Each row was made from one path, in order. Every step used is in the known rows, and no mark comes twice. Write each row's path.
In the rows, 128 means zero.
Known rows
fopavek > kapif > vivur: [103 115 150 174 148 131 153 129 113 116 140 181 121 121  91 167 131  71
 141 110 135 133 169 168 164 139 102 136 143 155 145 164 130  78  99 173]
fopavek > fimula > tobe: [ 86 105 149 139 155  89 135 117 153 183 114 116 114 135 145  74  79 192
 163 220  81 143 182 115 111 102 121 170 138 126 124 118 155 115 149 104]
fopavek > fimula > simi > reku: [124 128 109 141 145 118 168  70  67 101 137  72 143 101 101 123 134  85
 106 151  75 156 139 166  70 139  92 151 150 105  84 149 131  69 112 123]
vivur > fopavek > kapif > simi > reku: [ 92 114 117 138 126 165 127 159 101  69 134 131 140 194  86 151 137  45
 154  62 111 118 148 172 102 156  99 149 114 137 141 163 118 118 114 130]
ladup > simi > reku: [138 144 145 131 123 131 121 183  66  87 123  91 162 115  82 116 100  39
  95 119  98 102 141 171  90 157  85 138 106  99 123 117  98  97 123 131]
tobe > fimula > simi: [104 169 158 135 131  89 163 111 115 175 128  94 126  65 154 145 135 158
 109 210 132 142 136 107 126 121 124 101 191 107 148 120 111  85 152 150]
fimula > fopavek > kapif: [ 79 104 151 141 118 149 139 137  99 142 144 166 126 127  72 148 147 142
 132 193 107 177 139 135  88 152 100 141 102 148 117 111 108  90 129 139]
kapif > fopavek > fimula > simi > reku > lilumur: [195 103 107 146 156 147 113 105 131  48 126 131 151  73 121 133 135 130
 107 101 113 164  92 126 109 173 152 144 178  98 123 169 122 148 102 111]
fopavek > fimula > kapif: [111 128 145 150 170 115 146 101 100 150 148 121 134 117 113 114 126 143
 117 159  96 158 100 146 130  85 110 145  58 161 107 153 158 102 121 159]
lilumur > reku > simi > ladi: [114  87 117  98 127 157 101 123 114 154  75 109 110  32 123 144 128 121
 107 128 159  87  94 147 117 120 127  68  86 119 112  92 114 185  86 119]
fopavek > fimula > kapif > simi > reku > lilumur > ladup: [161 124 102 112  99 153 147  51 168 105 171 193 160 156 181 101 156 112
 140  89 109 140  80  85 134 131 148 125 127 119  78 160 176 120 119 118]
simi > reku: [124 119  99 117 133 146 143 149  94  79 135 101 125  97  71 135 107  58
 102 124  94  95 119 191  95 146  95 133 121 122 142 162 127 126 106 104]
tobe > fimula > fopavek > kapif: [ 66 138 156 139 128 150 115 140 135 163 142 161 118 122  96 156 159 144
 121 205 119 178 145 119  93 144 103 152  92 149 101 116 102  84 156 149]
kapif > fopavek > fimula > simi > reku > lilumur > ladup: [187 125 107 109  98 135 151  56 145 118 171 188 149 144 175 105 161 131
 125  99 125 152  81  82 113 149 152 127 187  92  63 153 169 121 122 102]
ladup > lilumur > reku > simi > fimula > fopavek: [170 132  88  94 121 141  98  81 179 135 114  79 102 116 129 105 173 192
 124 128 126 151 151  94 103 135 139 132  79 114 130  62  82 163 132  74]
ladup > lilumur > reku > simi > fimula > tobe: [130  98 110  80 127 115  66 112 188 163 100  87 123 125 187 103 124 196
 159 173 121 114 156  91 133 147 145 133 111 122 141  57 116 171 139  92]
reku > simi > fimula: [158 146  65 102 187 130  90 100 156 118 119  90  76 119 154 182 154 169
 113 113 139  97 119 105 130 165 140  79 134 133 134  63 106 202 108 135]
reku > simi > fimula > kapif > vivur > fopavek: [149 120 159 161 145 107 126 150 105 125 111 136 101 217 124 135 145 105
 105  67 167  96 139 127 196  86 160 151 121 160 186 152 119 125 117 137]
fopavek > kapif > simi: [ 73 123 139 150 141 155 134 166 137 113 135 166 135 173 107 170 128 115
 204  96 130 130 166 124 139 157 107 100 134 150 169 134 126 140 115 160]
kapif > fopavek: [180 145 147 131 142 124 114 200 118 137 146 132  84 132  87 141 107 144
 142  71 163 108 137 133 138 146 142 113 195 124 150 152 129 208 142 109]
reku > simi > fimula > fopavek > kapif > vivur: [135 120 123 170 143 142 139  83 155 107 140 150 107 131 119 155 170 103
 131  97 133 159 193 129 150 136 123 146 119 153 123 130 119  92 118 168]
vivur > kapif > fopavek: [186 162 143 140 144 106 114 233 108 136 129 124  91 151  78 120 118 132
 112  48 170 111  85 170 132 136 152 107 194 130 163 164 148 164 152 123]
lilumur > reku > simi > fimula > tobe: [132  98  92  86 128 114  74 103 184 171 101  84 108 126 197 119 118 193
 155 175 111 123 149 101 128 137 155 130 125 115 147  55 132 173 140 107]
tobe > fimula > kapif: [105 152 150 128 135 130 117 142 141 157 144 115 128  92 142 136 129 123
  91 176 130 119  93 138 152  82 126 125  58 166 147 155 137 121 159 170]
simi > reku > lilumur > ladup: [164 115 100  94  86 148 149  94 153 107 166 207 150 124 159 116 135 109
 121 114 119 108  65 101 129 151 147 107 154 107 109 152 162 133 110 100]
vivur > kapif: [107 153 131 140 151  90 155 223  94 131  94 128 118 112  73 116 100 120
  81 123 129  97  57 209 127 121 122  84 149 145 198 161 149  81 129 134]
vivur > fimula > kapif: [105 137 117 141 109 123 137 154 120 122 148 112 148 139 124 173 119 139
  91 141 120 137  71 131 143  86 142 119  31 161 152 142 173 130 131 166]
tobe > fimula: [ 83 187 147 126 164 120 112 177 178 180 133 125  85  76 131 155 116 135
 102 195 141  93 132 132 130 117 116 115 135 131 155 146 111 139 151 136]
vivur > fimula > tobe: [ 75 119 125 125 104  99 125 172 172 157 112 110 129 155 152 130  63 196
 137 201 105 121 149 102 120 103 148 145 111 125 178 104 167 138 156 107]
simi > ladi: [ 91 104 108 105 125 139 140 139  92 117  76 116 113  56  89 116  85 123
 112 157 155  74 121 171 122 107 114 104 118 134 103 123 104 147 110 101]
tobe > fimula > fopavek > kapif > simi > reku: [ 97 135 102 132 118 178 119 131 147  74 141 109 138 157 104 139 151  56
 147  83 100 142 165 152  91 145 101 164  96 132 119 155 115 110 144 133]
tobe > fimula > simi > reku > lilumur > ladup: [157 133 111  99  84 139 149  67 162 123 163 185 156 111 188 116 154 114
 106 135 125 129  72  81 124 146 150 114 172 103  91 148 158 110 130 112]

Which path is each row?
[217 132 112 110 129 139  61 133 137 144 157  94  99 150 145 151 176 147
 133  38 173 149  86 121 146 134 168 121 119 132 104 118 139 226 134 144] => lilumur > reku > simi > fimula > kapif > fopavek
[114  99  90  92 125 104 106 113 169 143 100  94 112 141 170 102  91 197
 154 195 107 118 167 121 127 127 143 155 148 129 135  76 127 152 158  98] => simi > fimula > tobe
[104 105 112 116 127 157  88  97 132 153 139 141 120 133 115 175 195 148
 134 162 114 195 119 123  83 171 115 137  78 136  80  65 103 122 120 143] => lilumur > reku > simi > fimula > fopavek > kapif
[101 118 104 134  97 117 166  88  89 109  79  88 137  74 129 136 115 131
  97 149 155 126 128 135 128  93 134 115 134 115  79 115 121  97 117 139] => kapif > vivur > fimula > simi > ladi
[113 137 128 159 158 137 146 113 151 121 138 121 138 179 142 122 132 136
 187  75 118 142 157 120 152  98 118 126  91 155 159 153 148 138 131 163] => fopavek > fimula > kapif > simi
[ 91 104 167 155 158  79 137 125 146 183 105 129 109 188 148  67  85 179
 162 186  97 137 201 113 138  83 137 198 144 134 142 134 149  94 150 100] => kapif > vivur > fopavek > fimula > tobe
[105 113 156  78 125 137  82 187 122 174 120 136 161  78  92 135 136 112
 161 144 144 113  88 166 124 158  92 112  89  99 154 122 105 139  61  64] => ladup > lilumur > reku
[118 120 104 144 138 153 131 124 107  71 134  96 140 197 107 120 135  58
 145  56 101 125 144 164 114 108 114 163  81 142 132 178 140 123 122 128] => vivur > fopavek > fimula > kapif > simi > reku
[163 112 107 100  77 139 162  71 139 110 162 192 164 121 176 115 145 114
 115 121 120 128  65  93 123 154 147 107 177 103 104 143 162 115 112 100] => fimula > simi > reku > lilumur > ladup
[165 154 103 117 104 118 119  98 142 122 111  71 118 143 122  90 138 176
 113 144 117 155 173 108 103 125 131 157 105 105 110  45  71 120 164  98] => ladup > simi > fimula > fopavek
[130 149 141 162 137 122 151 109 164 124 146 133 119 100 142 127 132  79
 108 106 149 118 157 157 199  77 128 146  97 163 162 192 144  96 134 172] => tobe > fimula > kapif > vivur
[140 119 120 157 128 149 121  72 158 129 143 150 117 128 126 162 182  92
 139  86 136 175 173 142 146 142 122 145 112 138 115 122 118  98 103 163] => lilumur > reku > simi > fimula > fopavek > kapif > vivur
[119 125 181 167 143 101 156 192  94 132 107 160 101 205  87 132 108  96
 126  87 163  83 154 152 185  89 140 148 166 146 209 179 117 109 106 104] => kapif > vivur > fopavek
[122 115 148 138 157  92 116 127 159 184 124 114  99 152 144  71  88 203
 173 173 102 151 191 106 112 113 135 176 159 121 108 127 154 142 167 102] => kapif > fopavek > fimula > tobe
[ 68 120 157 155 142 148 126 194 118 123 121 174 132 226 104 166 135 113
 200  84 144 124 163 117 146 141 119 115 136 156 177 141 116 132 118 150] => vivur > fopavek > kapif > simi
[ 96 107 134 134 131 103 163  77  51 141  68  89 125  89 116 100 120 149
 108 176 147 135 128 141 103  91 119 132 152 118  50 113 101  90 119 118] => vivur > fopavek > fimula > simi > ladi
[193 130 154 130 124 127 110 174 106 130 157 122 107 139 103 126 130 141
 133  65 166 128 112 133 152 119 153 129 142 146 142 160 146 196 148 139] => fimula > kapif > fopavek
[154 170 103 108 163 106  86 140 110 119 108  82 123 146 138 143 122 138
 111 130 133 112 138 132 125 158 116 126 137 106  88  33  76 142 131 144] => ladup > simi > fimula
[159 124 111 109  98 134 164  49 140 122 166 187 162 129 175 108 156 125
 120 130 104 145  77  85 113 147 141 123 174  97  76 144 167  94 112 106] => fopavek > fimula > simi > reku > lilumur > ladup
[155 129  96 103  72 137 154  76 146 102 170 184 166 140 180 137 149 121
 108 117 115 134  65  78 120 145 157 109 158  99  95 142 175 111 114 107] => vivur > fimula > simi > reku > lilumur > ladup
[116 124 131 146 118 147 150 144 150 104 133 124 141 162 140 130 113 124
 184  72 137 114 146 127 171 101 129 100  99 160 200 149 143 154 136 156] => fimula > kapif > simi
[165 165 187 130  97 109 123 169 106 147 138 181 187 134 159 103 105 119
 111 144 137 108 119  75 145 160 126 100 143  89 118  77 112 105 133 144] => reku > lilumur > ladup > simi
[103 103 122 112 103 117 172  85  61 120  74  92 133  38 112 111 105 137
 108 180 153 112 120 150 116 106 119 101 157 117  91 103 100 109 122 120] => fimula > simi > ladi
[103 156 131 144 129 148 128 146 188 127 135 116 132 150 161 137 133 122
 169  85 142 115 152 115 169  94 130 110  91 161 188 157 133 154 155 163] => tobe > fimula > kapif > simi
[177 162 153 130 130 131  90 176 145 153 161 115  96 137 125 134 140 138
 116  77 176 132 110 123 153 108 157 139 129 146 128 165 134 195 175 144] => tobe > fimula > kapif > fopavek
[140 180 200 124  93  94 142 171  85 179 145 157 176 153 150  90 100 105
 116 147 134  98 134  94 132 137 105  99 140  96 111  65 117  89 145 150] => lilumur > ladup > simi
[158  99 113 150 155 142 124 111 113  51 110 136 158  90 116 129 128 128
 100 126 106 153  83 130 113 158 149 149 166 102 141 166 115 123  92 102] => vivur > fopavek > fimula > simi > reku > lilumur
[111 132 157 119 114 126 117 170  67 121  65 106 148  65  98  92  77 107
  97 154 160  78 138 151 122 113 105 108 107 109  85  79  76 118 124 135] => ladup > simi > ladi
